Each row comes from the steps of one walk. Every step used is in the known rows, and no mark comes twice. Write the walk behind each row, first mark first.
Known rows
zokef-dite-tefo-sime-pava-bavu-sesi: [-0.56  0.56  0.96 -1.82  0.34 -0.64 -1.35 -0.44  4.54  0.83  0.28  2.44
 -1.12 -0.57  2.29 -0.48 -3.50  2.42 -0.20 -4.80  6.21  0.73]
tefo-sime-pava-gifa: [ 0.18  2.14 -0.74  1.56  2.78  0.60 -5.81 -0.88  0.84  1.47 -1.16 -1.84
 -2.53  0.64  1.62 -0.57 -4.33  1.07  0.22 -2.58  7.03  4.77]
sesi-bavu-pava-gifa-tefo-dite-gere: [-0.86  0.64  1.59 -0.27 -0.04  1.78 -1.21  1.61 -0.68  1.77  0.49 -0.45
 -5.35 -1.85  1.30 -0.76 -0.58 -1.44  1.42  0.40  3.58  0.73]
bavu-sesi-dite-gere: [-0.41  1.06  0.59 -1.54 -0.58 -1.87  2.02  1.34  2.68  1.18  2.11  2.71
 -6.95  0.31  0.12 -0.09  1.87 -2.17 -0.26 -3.12  2.67 -0.65]
bavu-pava-gifa-tefo: [-1.95  0.56  0.45  0.42 -1.59  5.07 -1.93  2.35 -2.50  2.18 -1.61 -1.02
 -0.75 -0.71  0.62 -0.61  1.18 -0.76  1.61  0.16  3.27  1.54]
pava-bavu-sesi: [ 0.09  0.41 -1.37 -1.40 -0.70 -0.17 -2.09  0.04 -0.16  1.76 -0.19  1.56
 -2.02  0.20  1.33 -0.23 -2.03 -2.39  0.83 -1.98  2.28  0.24]
gifa-pava-bavu-sesi: [-0.33  1.18  0.12 -1.08 -0.44  3.10 -3.03  1.43 -0.97  1.28 -1.21  1.06
 -0.73  0.77  2.32 -0.25 -2.37 -3.22  1.42  0.40  2.06 -0.31]
pava-gifa-tefo: [-1.19  1.68 -1.47  1.72  0.26  5.09 -3.62  2.73 -0.96  1.87 -1.10 -1.28
  0.28  0.91  1.30 -0.18 -0.05 -1.70  0.64  0.83  4.09  2.66]
sesi-bavu-pava-gifa-tefo-dite: [-0.65  0.89  2.03 -0.01 -0.11  2.61 -2.62  1.51 -2.29  1.48 -0.14 -0.26
 -4.59 -1.56  1.42 -0.99 -1.26 -2.15  2.19  0.66  4.46  1.22]
sime-pava-gifa-tefo: [-0.81  2.39  0.39  0.86  2.29  3.68 -5.48  0.31 -0.78  1.13 -1.70 -1.30
 -1.30  0.87  1.07 -0.62 -2.93  0.41  0.80 -0.19  5.75  4.99]
bavu-pava-gifa-tefo-dite-gere: [-1.56  0.86  0.50 -0.48 -0.15  4.43 -1.05  2.45 -1.06  3.37 -0.42 -0.94
 -2.71 -1.50  1.29  0.41  0.87 -0.74  1.09 -1.06  2.95  1.08]
tefo-sime: [ 0.33  0.91 -1.36  1.59  1.61 -0.41 -2.37  0.21  2.00  1.24  0.08 -1.02
 -2.10 -0.36  1.81 -0.43 -1.60 -0.01 -0.40 -1.69  3.68  2.19]
sime-pava-gifa-tefo-dite: [-0.23  2.88  0.80  0.29  3.61  3.95 -5.86  0.38 -0.99  1.99 -1.07 -1.09
 -2.50  0.31  1.79  0.10 -4.00 -0.14  0.84 -1.16  6.20  4.99]
sesi-dite: [ 0.57  0.72  1.71 -0.10  1.91 -0.04  1.01  1.65  1.38  0.83  1.35  2.86
 -4.77  0.66 -0.01 -0.01  1.87 -1.67 -0.74  0.93  2.00  1.20]
bavu-sesi-dite-tefo-gifa: [ 0.54  0.72  1.84 -2.18 -1.83  0.29 -1.05  1.11  0.80 -0.38  1.74  1.92
 -7.77  0.93 -0.31 -1.23  0.05 -1.91  0.08 -3.88  5.49  0.53]
sime-pava-bavu: [ 0.63  0.90  0.69 -0.87  2.80  0.31 -4.04 -1.80  0.27  1.02 -1.13  0.64
 -1.94  0.11  0.90 -0.54 -3.97  1.06 -0.10 -0.16  3.25  3.70]
zokef-dite-tefo-gifa-pava: [-0.65  0.04  2.52 -1.69 -0.68  4.14 -0.69  2.10  1.65 -0.17 -0.95  1.71
 -1.55 -1.65  1.63 -0.32 -0.43  2.27 -1.56 -1.31  3.90 -0.88]
gifa-pava-bavu-sesi-dite-tefo: [ 0.21  0.81  1.70 -1.95 -0.53  2.81 -1.91  1.65  0.75  0.58  0.43  2.27
 -2.33  2.21  1.67 -0.62 -1.94 -3.12  1.30  0.49  3.26 -0.15]
dite-tefo-gifa-pava-bavu-sesi: [ 0.77 -0.08  1.42 -2.40 -2.12  4.27 -4.35  0.89 -0.17 -0.74 -0.26 -0.67
 -4.11  0.89  0.85 -1.64 -2.87 -0.31 -0.21 -1.82  4.93  0.66]
sime-pava-bavu-sesi-dite: [ 0.67  1.56  1.10 -1.60  2.28 -0.78 -3.41 -1.37  0.12  1.20  0.02  2.09
 -4.37  0.99  0.61 -0.44 -3.79 -1.15  1.10 -2.05  4.80  3.38]
tefo-dite-gere: [ 0.48  0.84  0.60 -1.76  3.10 -0.08  0.51  0.99  2.85  2.70  1.64  0.73
 -5.90 -2.29  2.09  1.31 -0.52  0.26 -1.87 -2.27  0.78 -0.32]
bavu-pava-gifa-tefo-sime: [-1.59  0.85 -0.29  1.32 -0.99  4.45 -2.83  1.97 -1.74  2.58 -1.27 -1.82
 -0.69 -0.45  1.23 -0.55  0.25 -1.05  1.97 -0.73  4.67  2.46]
tefo-bavu: [-0.23  1.28 -0.16 -0.34  1.03  0.74 -1.58  0.38 -0.41 -0.21 -1.04 -0.34
 -2.61 -0.41  2.15 -0.80  0.40 -0.66 -1.30  1.75  0.77  1.66]
tefo-bavu-sesi-dite: [-0.10  2.14  0.47 -1.35  0.25 -0.66 -0.63  0.79 -0.61  0.06  0.55  1.50
 -5.48  0.74  1.80 -0.73  0.69 -3.38  0.07 -0.37  2.75  1.23]
gifa-pava: [-0.64  1.08  1.42  0.10  0.45  3.79 -1.89  2.06 -0.31  0.28 -1.43  0.33
 -1.07  0.02  1.94 -0.48 -0.42 -1.01 -0.09  2.12  1.23 -0.11]

Which walk is each row?
[ 0.75  0.33  2.77 -1.68  0.94 -0.06  0.50  1.16  2.86 -1.02  2.00  2.39
 -5.48  1.92  0.42 -1.32  1.40 -0.50 -1.47  1.29  2.93  1.64] => sesi-dite-tefo-bavu
[ 0.03  0.69  0.33 -0.33  1.02  3.82 -2.84  1.52 -0.67  1.29 -1.42  0.75
  0.53  0.63  2.24 -0.04 -1.91 -2.09  0.55  2.61  0.98  0.37] => gifa-pava-bavu
[ 0.02  2.22 -1.13  2.47  3.09  2.10 -4.36  0.40  1.52  1.26  0.20 -2.33
 -0.51  0.35  2.46 -0.73 -3.06 -0.93  1.15 -0.37  5.14  5.42] => gifa-tefo-sime-pava
[-1.04  0.04  2.15 -0.13 -1.73  0.94 -1.81  0.81 -1.99  0.34 -0.99  0.27
 -4.68 -1.31  0.17 -1.75 -0.21 -0.40  1.23  0.83  3.76  0.32] => sesi-bavu-pava-gifa
[-0.45  0.37  1.33 -2.65 -2.22  0.07 -1.36  0.08  2.39 -1.78  0.64  0.39
 -4.48  0.97  1.52 -2.29 -0.67  0.73 -1.16 -1.64  3.35  0.51] => dite-tefo-bavu-sesi
[-1.34  1.08  0.62 -0.78 -0.82  2.75 -2.24  0.95 -3.02  0.92 -2.24 -0.96
 -2.38 -0.57  1.63 -0.93  0.93 -0.49  0.14  1.10  2.22  1.60] => tefo-bavu-pava-gifa
[-1.16  2.27 -1.73  1.42  0.72  5.04 -4.14  2.49 -1.82  1.44 -1.43 -1.84
  0.07  1.20  2.16 -0.36 -0.10 -2.34  0.55  1.97  3.85  3.35] => pava-gifa-tefo-bavu
[-0.95  0.59  1.15 -1.14 -0.44  1.36 -0.69  0.41 -1.87  0.26 -1.53 -0.39
 -2.89 -1.36  1.76 -1.11  1.26 -0.22 -0.28  1.30  0.64  1.19] => tefo-bavu-pava
[-1.19  1.28 -0.17  0.57  0.15  3.88 -1.45  1.85 -1.60  0.84 -0.65 -1.62
 -0.51 -0.62  2.48 -0.90  1.20 -2.25  1.01  2.47  1.26  2.81] => gifa-tefo-bavu-pava
[ 0.14  2.36 -2.10  1.65  2.38  1.59 -5.09 -0.08  1.11  1.91  0.38 -1.89
 -0.48  0.91  2.73 -0.57 -4.34 -2.45  2.33 -1.91  5.96  5.18] => gifa-tefo-sime-pava-bavu-sesi
[ 0.26 -0.05  3.60 -2.16  0.01  0.37  0.98  1.18  1.93 -0.70  1.75  2.36
 -5.81  1.23  0.17 -1.44  2.05 -0.27 -0.83  1.15  2.83  1.29] => sesi-dite-tefo-bavu-pava
[-1.66  0.05  0.35 -1.02  0.76 -0.29  3.64  1.78  4.46  1.82  0.00  2.86
 -1.16 -2.83  1.65  1.02  2.40  2.57 -2.46 -1.42  0.39 -2.04] => zokef-dite-gere
[ 0.45  1.94 -1.97  2.21  3.50  2.20 -5.00  0.04  1.36  1.98  0.15 -2.08
  0.26  0.77  2.65 -0.42 -3.99 -1.62  1.60  0.03  5.02  5.69] => gifa-tefo-sime-pava-bavu
[-1.19  2.63 -1.58  0.49  0.36  3.32 -2.13  2.89 -0.11  1.92  0.34 -0.63
 -2.78  1.79  1.77 -0.03  0.98 -3.79  0.69  0.40  4.36  2.65] => pava-gifa-tefo-bavu-sesi-dite-gere
[ 0.38  1.09  2.45 -2.15 -1.72  1.82 -1.65  1.70  0.26 -0.40  1.34  1.72
 -7.09  1.31  0.27 -1.23 -0.46 -2.65  0.59 -2.82  5.50  0.24] => bavu-sesi-dite-tefo-gifa-pava
[-1.64 -0.31  2.71 -2.59 -1.19  1.32  1.70  1.15  2.72 -0.21 -0.58  2.56
 -1.03 -1.83  2.02 -0.80  1.26  2.93 -1.48 -0.92  2.37 -1.06] => zokef-dite-tefo-bavu-pava
[ 1.39  1.02  1.77 -2.30  1.28  0.45 -4.90 -1.59 -0.11  0.32  0.24  1.02
 -6.02  1.18  0.10 -1.07 -4.70 -0.25  0.55 -3.12  6.50  3.93] => sime-pava-bavu-sesi-dite-tefo-gifa
[ 1.03 -0.51  1.62 -1.79 -1.05  4.76 -4.39  1.01  0.10 -0.73 -0.47 -0.86
 -3.18  0.70  0.76 -1.45 -2.51  0.62 -0.96 -0.03  3.92  1.21] => dite-tefo-gifa-pava-bavu
[-0.52  2.27 -0.94  0.82  2.05  5.31 -4.16  2.81 -1.33  2.99 -0.37 -1.00
 -1.20  0.13  2.29  0.72 -1.30 -2.47  0.87 -0.27  4.59  2.59] => pava-gifa-tefo-dite
[ 0.68  0.42  0.72 -1.42  0.10 -0.96 -4.20 -1.71  4.05 -0.33  1.04 -0.33
 -3.70  1.51  1.27 -1.88 -4.93  1.87  0.12 -4.26  6.81  3.06] => dite-tefo-sime-pava-bavu-sesi
[ 1.36  0.16  0.17 -2.22 -0.64  0.67 -2.38  0.46 -0.04  1.08  1.26  1.92
 -5.10  1.27  0.22 -0.58 -1.93 -2.78  0.67 -2.55  4.52  1.17] => pava-bavu-sesi-dite-tefo-gifa
[-0.48 -0.40  1.93 -1.77 -0.74  2.43 -0.18  1.45  2.12 -0.05 -0.50  1.95
 -2.13 -2.00  1.06 -0.37  0.03  2.98 -2.10 -2.41  3.97 -0.58] => zokef-dite-tefo-gifa
[ 0.83  1.16 -0.30 -0.67 -0.40  5.10 -5.56  1.31 -3.93  1.14 -1.85 -1.24
 -3.38 -0.39  1.57 -0.22 -2.95 -3.08  0.83 -0.70  3.83  1.26] => tefo-gifa-pava-bavu-sesi
[-1.01  3.30 -0.04  0.06  1.48  3.12 -6.06  0.02 -1.74  0.81 -1.73 -1.49
 -2.42  1.09  1.90 -0.97 -3.41 -1.01  1.29 -1.19  6.43  5.04] => sime-pava-gifa-tefo-bavu-sesi
[-1.00  2.33 -1.48  0.46 -0.05  2.63 -2.27  1.77 -0.69  0.46 -0.05 -1.21
 -1.32  0.28  2.92 -0.94 -0.20 -3.72  1.07  0.64  2.59  2.60] => gifa-tefo-bavu-sesi
[-1.23  0.42  1.58  0.61 -1.40  2.40 -2.09  1.53 -2.04  0.63 -0.65 -0.53
 -3.38 -1.04  0.69 -1.75 -0.19 -1.48  2.01  1.58  4.13  1.31] => sesi-bavu-pava-gifa-tefo
[ 0.54  1.15  0.90 -1.10  0.17  2.25 -2.83  1.40  1.44  0.95  0.79  1.32
 -2.24  2.38  2.17 -0.66 -2.95 -3.25  1.67 -0.47  4.48  0.68] => gifa-pava-bavu-sesi-dite-tefo-sime
[ 0.10  1.85  1.55 -1.40 -0.33 -0.71 -2.87  0.21  2.31  0.32  1.52  1.49
 -6.62  2.43  0.30 -1.29 -2.27 -1.11  1.00 -4.83  8.17  2.45] => bavu-sesi-dite-tefo-sime-pava-gifa
[-0.79  2.09 -2.46  2.67  1.16  4.32 -4.69  2.39 -0.14  2.36 -0.75 -2.32
  0.37  1.22  2.01 -0.13 -1.38 -2.00  1.11 -0.33  5.64  3.70] => pava-gifa-tefo-sime
[ 1.70  0.00  2.71 -1.48  0.77  3.23 -2.11  1.73  0.72 -0.06  1.44  1.65
 -5.33  1.93 -0.02 -0.74 -0.56 -1.69 -0.48  0.95  4.27  1.72] => sesi-dite-tefo-gifa-pava-bavu
[ 1.06  0.43 -0.38 -1.46  0.02 -1.17 -1.76  0.14  2.35  1.46  1.98  2.19
 -3.69  1.93  1.03 -0.58 -2.39 -2.74  1.04 -2.76  4.70  1.34] => pava-bavu-sesi-dite-tefo-sime
[-0.99  2.89 -1.12  0.71  0.34  4.12 -3.42  2.85 -1.79  1.66 -0.30 -0.42
 -2.03  2.01  1.87 -0.30  0.23 -4.33  1.42  0.67  5.20  3.12] => pava-gifa-tefo-bavu-sesi-dite
[-1.00 -0.27  2.27 -2.28 -2.24  2.38 -1.68  0.63  0.75 -0.96 -0.62 -0.42
 -3.16  0.65  0.90 -2.12  0.17  1.83 -0.98  0.02  3.38  1.03] => dite-tefo-bavu-pava-gifa
[-0.16  1.56 -2.08  2.76  1.92  2.58 -2.88  1.74  1.64  1.59  0.63 -2.10
  0.16  0.16  2.56 -0.41 -1.15 -2.09  0.98  0.19  3.69  3.68] => gifa-tefo-sime
